Every row comes from one small tree of marks. Brackets hold a mark, then the marks that hang from it, in the order of their numbers. Every link used is in the known rows. Which tree was each row made from?
Known rows:
{j188 {j464 j146}}: [-0.83 -2.05  0.56  1.16  0.76 -1.15 -0.07 -1.00  2.82  1.93 -3.47  0.18
  0.10 -0.63  0.01 -0.95 -0.16 -1.31  0.30 -0.10]
{j464 {j31 j653 {j827 j750}} {j146 j188}}: [-0.01 -0.58 -2.45  1.15 -0.13  0.60 -1.22 -0.50 -0.99 -0.63 -1.85 -0.19
  0.28  0.00  0.71 -1.22 -0.02  0.95  2.14  0.36]
{j146 j188 {j464 j31}}: [-0.58 -0.90  0.05  0.28  2.51  0.80  0.15 -1.65  1.08 -0.33  1.08 -1.43
  0.10  2.12  1.17 -0.34  0.29 -1.39  0.81 -0.24]
{j146 {j464 j31}}: [-0.34 -0.33  1.38  0.51  2.05  0.32  0.90 -0.83  2.63  0.02  0.74 -0.97
 -0.11  0.95 -0.14 -0.58  0.59  0.16  0.78 -0.10]
{j397 {j653 {j31 j827}}}: [-0.18  1.22  2.36  1.05  2.19  1.62 -1.89 -1.75  3.44 -0.06 -0.61 -1.34
  1.02 -1.98  0.23 -1.23  0.01  1.57  1.08 -0.65]
{j31 j653 j827}: [-0.72  1.13  1.06 -0.14  0.64  0.69 -0.14 -1.92  1.90 -0.48  2.14 -0.83
  0.61 -0.15  1.00 -0.53  0.26  6.09  0.55  0.64]
{j188 j146 {j464 j31}}: [-1.52 -2.70  0.57  0.85  0.41  0.28  0.16 -0.33  3.01  1.57 -4.00 -0.24
 -0.34 -2.24 -0.13 -1.86  1.85  1.57  0.95 -0.22]
{j188 j146 {j464 {j31 j653}}}: [-1.68 -2.48  0.81  0.71  0.07  0.45  0.63 -0.55  3.53  1.66 -2.58 -0.16
 -0.26 -2.09  0.24 -1.93  1.72  2.73  1.39 -0.11]
{j188 {j464 j31 j146}}: [-0.73 -2.37 -0.43  1.40  0.11 -1.31  0.00 -0.84  2.57  1.57 -3.62  0.07
 -0.08 -1.10 -0.10 -1.23  0.24 -2.53  0.79 -0.39]
{j653 {j31 {j827 j750}} j397}: [-0.33  1.16 -0.37 -0.11  0.00 -0.85  0.15 -0.49  0.58 -0.54 -2.86 -1.56
 -1.21 -0.32  0.40 -1.54 -0.79 -2.26  1.06  0.47]
{j31 {j653 j397} {j827 j750}}: [-0.55  1.09 -0.11 -0.79  0.10 -0.64 -0.16 -0.40  0.16 -0.19  0.38 -0.71
 -0.35 -0.02  0.59 -1.03 -0.20  4.34  1.11  0.95]
{j397 {j653 {j31 {j827 j750}}}}: [ 0.13  0.66  2.40  1.21  2.02  1.38 -2.20 -0.88  2.68  0.50 -1.59 -1.18
  0.83 -1.87 -0.12 -1.51 -0.36  1.86  1.59 -0.26]
{j146 j188 {j464 {j31 j827}}}: [-0.64 -0.05 -1.13  0.15  2.32  0.52 -0.49 -1.94 -0.24 -1.33  1.71 -1.84
 -0.27  1.90  1.03  0.20  0.47 -0.64  0.41 -0.13]
{j146 j188}: [-0.58 -1.20  1.21 -0.02  2.10  1.18 -0.64 -1.84  1.58  0.44 -0.91 -0.69
  1.19  1.42  1.87 -1.00 -0.11  1.72  0.52  0.09]
{j827 j31}: [-0.33 -0.86  1.92  0.73  1.65 -0.96  0.70 -0.81  1.29  2.10 -1.06 -0.75
  1.05  0.06  0.17 -1.49 -0.38  2.43 -0.18 -0.35]
{j464 {j31 j653 j827} j146}: [-0.23  0.40 -1.60  1.09 -0.34  0.47 -0.14 -0.88  1.22 -0.96 -0.73 -0.03
  0.20 -1.04  0.10 -1.12  0.60  1.88  1.49  0.09]
{j653 {j31 j827} j397}: [-0.72  1.76 -0.55 -0.36  0.17 -0.58  0.56 -1.56  1.57 -1.20 -1.58 -1.69
 -1.06 -0.43  0.75 -1.21 -0.37 -2.55  0.38  0.00]
{j653 j31 j397}: [-0.65  0.69  1.03 -0.18  0.51 -0.23  1.37 -1.14  3.19  0.00 -2.53 -1.22
 -0.67 -0.05  0.92 -1.85 -0.56 -3.46  0.89 -0.14]
{j653 j397}: [-0.78  0.29  0.67 -0.84  1.22 -0.44  0.63 -0.81  2.38  0.17 -1.30 -0.46
 -0.07  0.13  0.75 -1.32  0.23  0.50  0.22 -0.04]
{j653 {j31 j827}}: [-0.30  0.88  1.31  0.71  0.50  0.60 -0.03 -1.81  2.24 -0.44 -1.40 -1.57
 -0.09 -0.35  0.63 -1.09 -0.41  0.30  0.65  0.30]
{j146 j188 {j464 {j31 j653 {j827 j750}}}}: [-0.47 -0.32 -0.76  0.17  1.72  0.52 -0.35 -1.34 -0.41 -0.72  2.14 -1.59
 -0.25  2.11  1.10 -0.17  0.03  0.66  1.33  0.37]

Write each row's tree:
[-0.81 -0.02  0.89 -0.11  0.97 -1.47  1.64 -0.98  1.50  1.74  0.53 -0.78
  0.50  0.13  0.77 -1.65 -0.55  2.13  0.23 -0.33]
{j827 {j31 {j653 j397}}}
[-0.88 -2.12 -0.21  1.22 -0.30 -1.10  0.49 -1.07  3.15  1.69 -2.17  0.16
  0.02 -0.96  0.26 -1.30  0.09 -1.44  1.26 -0.27]
{j188 {j464 {j31 j653} j146}}
[-0.18 -0.93  1.17  0.22  0.59 -1.90  1.02  0.65  0.02  2.75 -1.42 -0.43
  0.45  0.30  0.13 -2.14 -1.21  2.77  1.18  0.38]
{j827 {j31 {j653 j397}} j750}
[-1.76 -1.63 -0.34  0.58 -0.16  0.23  0.08 -0.86  2.24  0.74 -1.89 -0.61
 -0.61 -2.38  0.11 -1.41  1.90  3.37  0.99  0.06]
{j188 j146 {j464 {j31 j653 j827}}}
[-1.61 -1.87 -0.65  0.70  0.21  0.08 -0.45 -0.63  1.69  0.61 -3.31 -0.65
 -0.73 -2.51 -0.23 -1.35  2.08  2.11  0.59 -0.09]
{j188 j146 {j464 {j31 j827}}}
[-0.80 -0.27  0.82  0.67  1.33  1.76  0.27  0.50  1.35 -0.18 -1.04 -0.64
 -0.57 -0.67 -0.70 -1.30  1.74  5.13  1.66  0.63]
{j188 {j146 {j464 {j31 j653 {j827 j750}}}}}
[-1.02 -0.01  0.43  0.61  1.86  1.83  0.23 -0.16  1.72 -0.78 -1.06 -0.84
 -0.54 -0.83 -0.62 -1.01  2.15  3.91  0.81  0.12]
{j188 {j146 {j464 {j31 j827}}}}
[-0.33 -0.58 -1.04  0.33  2.12  0.31 -0.80 -1.08 -0.99 -0.80  0.68 -1.66
 -0.35  1.91  0.73 -0.09  0.14 -0.40  0.91  0.26]
{j146 j188 {j464 {j31 {j827 j750}}}}
[-1.07  1.85 -0.41 -1.02  0.36 -0.35  0.32 -1.73  1.34 -1.03  2.06 -0.90
 -0.30 -0.15  1.08 -0.62  0.28  3.80  0.36  0.44]
{j31 {j653 j397} j827}
[-0.40 -0.02 -2.61  0.88  0.11  0.85 -0.81 -1.48 -0.06 -1.29 -0.62 -0.40
  0.31 -0.06  1.16 -0.94  0.36  0.66  1.55 -0.06]
{j464 {j31 j653 j827} {j146 j188}}
[-0.09 -1.39 -1.38  1.24  0.84  0.91 -0.63 -0.78  0.99 -0.23 -3.25  0.02
  0.69  0.21  0.82 -1.45  0.33 -1.65  1.47 -0.42]
{j464 j31 {j146 j188}}
[-0.50 -0.09  1.57  0.42  1.72  0.53  1.34 -1.09  3.15  0.12  2.23 -0.84
  0.00  1.04  0.26 -0.60  0.42  1.31  1.20  0.05]
{j146 {j464 {j31 j653}}}
[-0.08  0.42 -2.48  0.62 -0.79 -0.58 -0.23  0.34 -0.12 -0.77 -2.16  0.04
 -0.50 -0.92 -0.17 -1.50  0.18  0.37  2.02  0.33]
{j464 {j31 {j653 j397} {j827 j750}} j146}
[-0.72 -0.66  0.27  0.13  2.18  0.98  0.65 -1.92  1.65 -0.30  2.34 -1.32
  0.19  2.30  1.52 -0.40  0.14 -0.30  1.23 -0.14]
{j146 j188 {j464 {j31 j653}}}
[-1.08 -0.50  1.57  0.63  1.73  2.21  1.13 -0.10  3.18  0.04 -0.50 -0.42
 -0.22 -0.52 -0.25 -1.44  1.89  4.18  1.50  0.17]
{j188 {j146 {j464 {j31 j653}}}}
[-1.23 -1.75 -0.91  0.07  0.63 -0.50 -0.69 -2.50  0.82  0.54  0.11 -1.24
  0.27  0.50  1.93 -0.60  0.08 -0.30  0.62 -0.12]
{j146 {j188 {j464 {j31 j653 j827}}}}
[-0.21 -0.29 -2.97  1.05  0.55  0.67 -1.41 -1.22 -0.63 -1.39 -2.45 -0.49
  0.27 -0.19  0.67 -0.85  0.56 -0.72  0.98 -0.24]
{j464 {j31 j827} {j146 j188}}
[-1.41 -2.04 -0.22  0.78 -0.41  0.06 -0.31 -0.05  1.44  1.22 -2.93 -0.38
 -0.66 -2.31 -0.18 -1.64  1.57  3.66  1.51  0.39]
{j188 j146 {j464 {j31 j653 {j827 j750}}}}
[-0.70  0.58 -3.83  0.24 -0.14  0.13 -0.47 -1.34 -0.44 -1.78 -0.70 -0.48
 -0.37 -0.11  1.20 -0.98  0.39 -1.38  1.40 -0.23]
{j464 {j31 {j653 j397} j827} {j146 j188}}
[-0.91 -2.22 -0.81  0.23  0.45 -0.70 -1.06 -1.66  0.10  1.08 -0.89 -1.08
  0.18  0.54  1.65 -0.86 -0.27  0.00  1.16  0.21]
{j146 {j188 {j464 {j31 j653 {j827 j750}}}}}
[-1.04 -2.66 -0.21  0.28  1.11 -0.46 -0.54 -2.08  1.49  1.24 -1.65 -0.97
  0.48  0.65  1.75 -0.96  0.01 -1.63  0.57 -0.36]
{j146 {j188 {j464 j31}}}
[-1.89 -1.98 -0.07  0.17 -0.09 -0.12  0.96 -0.42  3.24  1.28 -2.60 -0.26
 -0.82 -2.11  0.28 -1.97  1.77  1.15  1.27 -0.21]
{j188 j146 {j464 {j31 {j653 j397}}}}
[-0.20  0.37  1.28  0.09  0.40  0.30 -0.62 -0.59  0.74  0.41  0.54 -0.51
  0.49  0.06  0.50 -0.94 -0.28  6.56  1.31  1.19]
{j31 j653 {j827 j750}}
[ 0.07  0.27  1.57  0.96  0.29  0.34 -0.38 -0.71  1.29  0.21 -2.68 -1.34
 -0.10 -0.24  0.24 -1.44 -0.82  0.67  1.28  0.69]
{j653 {j31 {j827 j750}}}
[-1.43 -1.30 -1.86 -0.48  0.46 -1.14 -0.42 -2.34  0.44  0.20  0.08 -1.31
 -0.34  0.44  2.01 -0.65  0.08 -1.65  0.47 -0.28]
{j146 {j188 {j464 {j31 {j653 j397} j827}}}}
[-0.04  0.16 -1.86  1.25  0.15  0.25 -0.80 -0.57  0.61 -1.06 -2.57 -0.15
  0.06 -1.13 -0.36 -1.03  0.74  0.39  0.95 -0.13]
{j464 {j31 j827} j146}
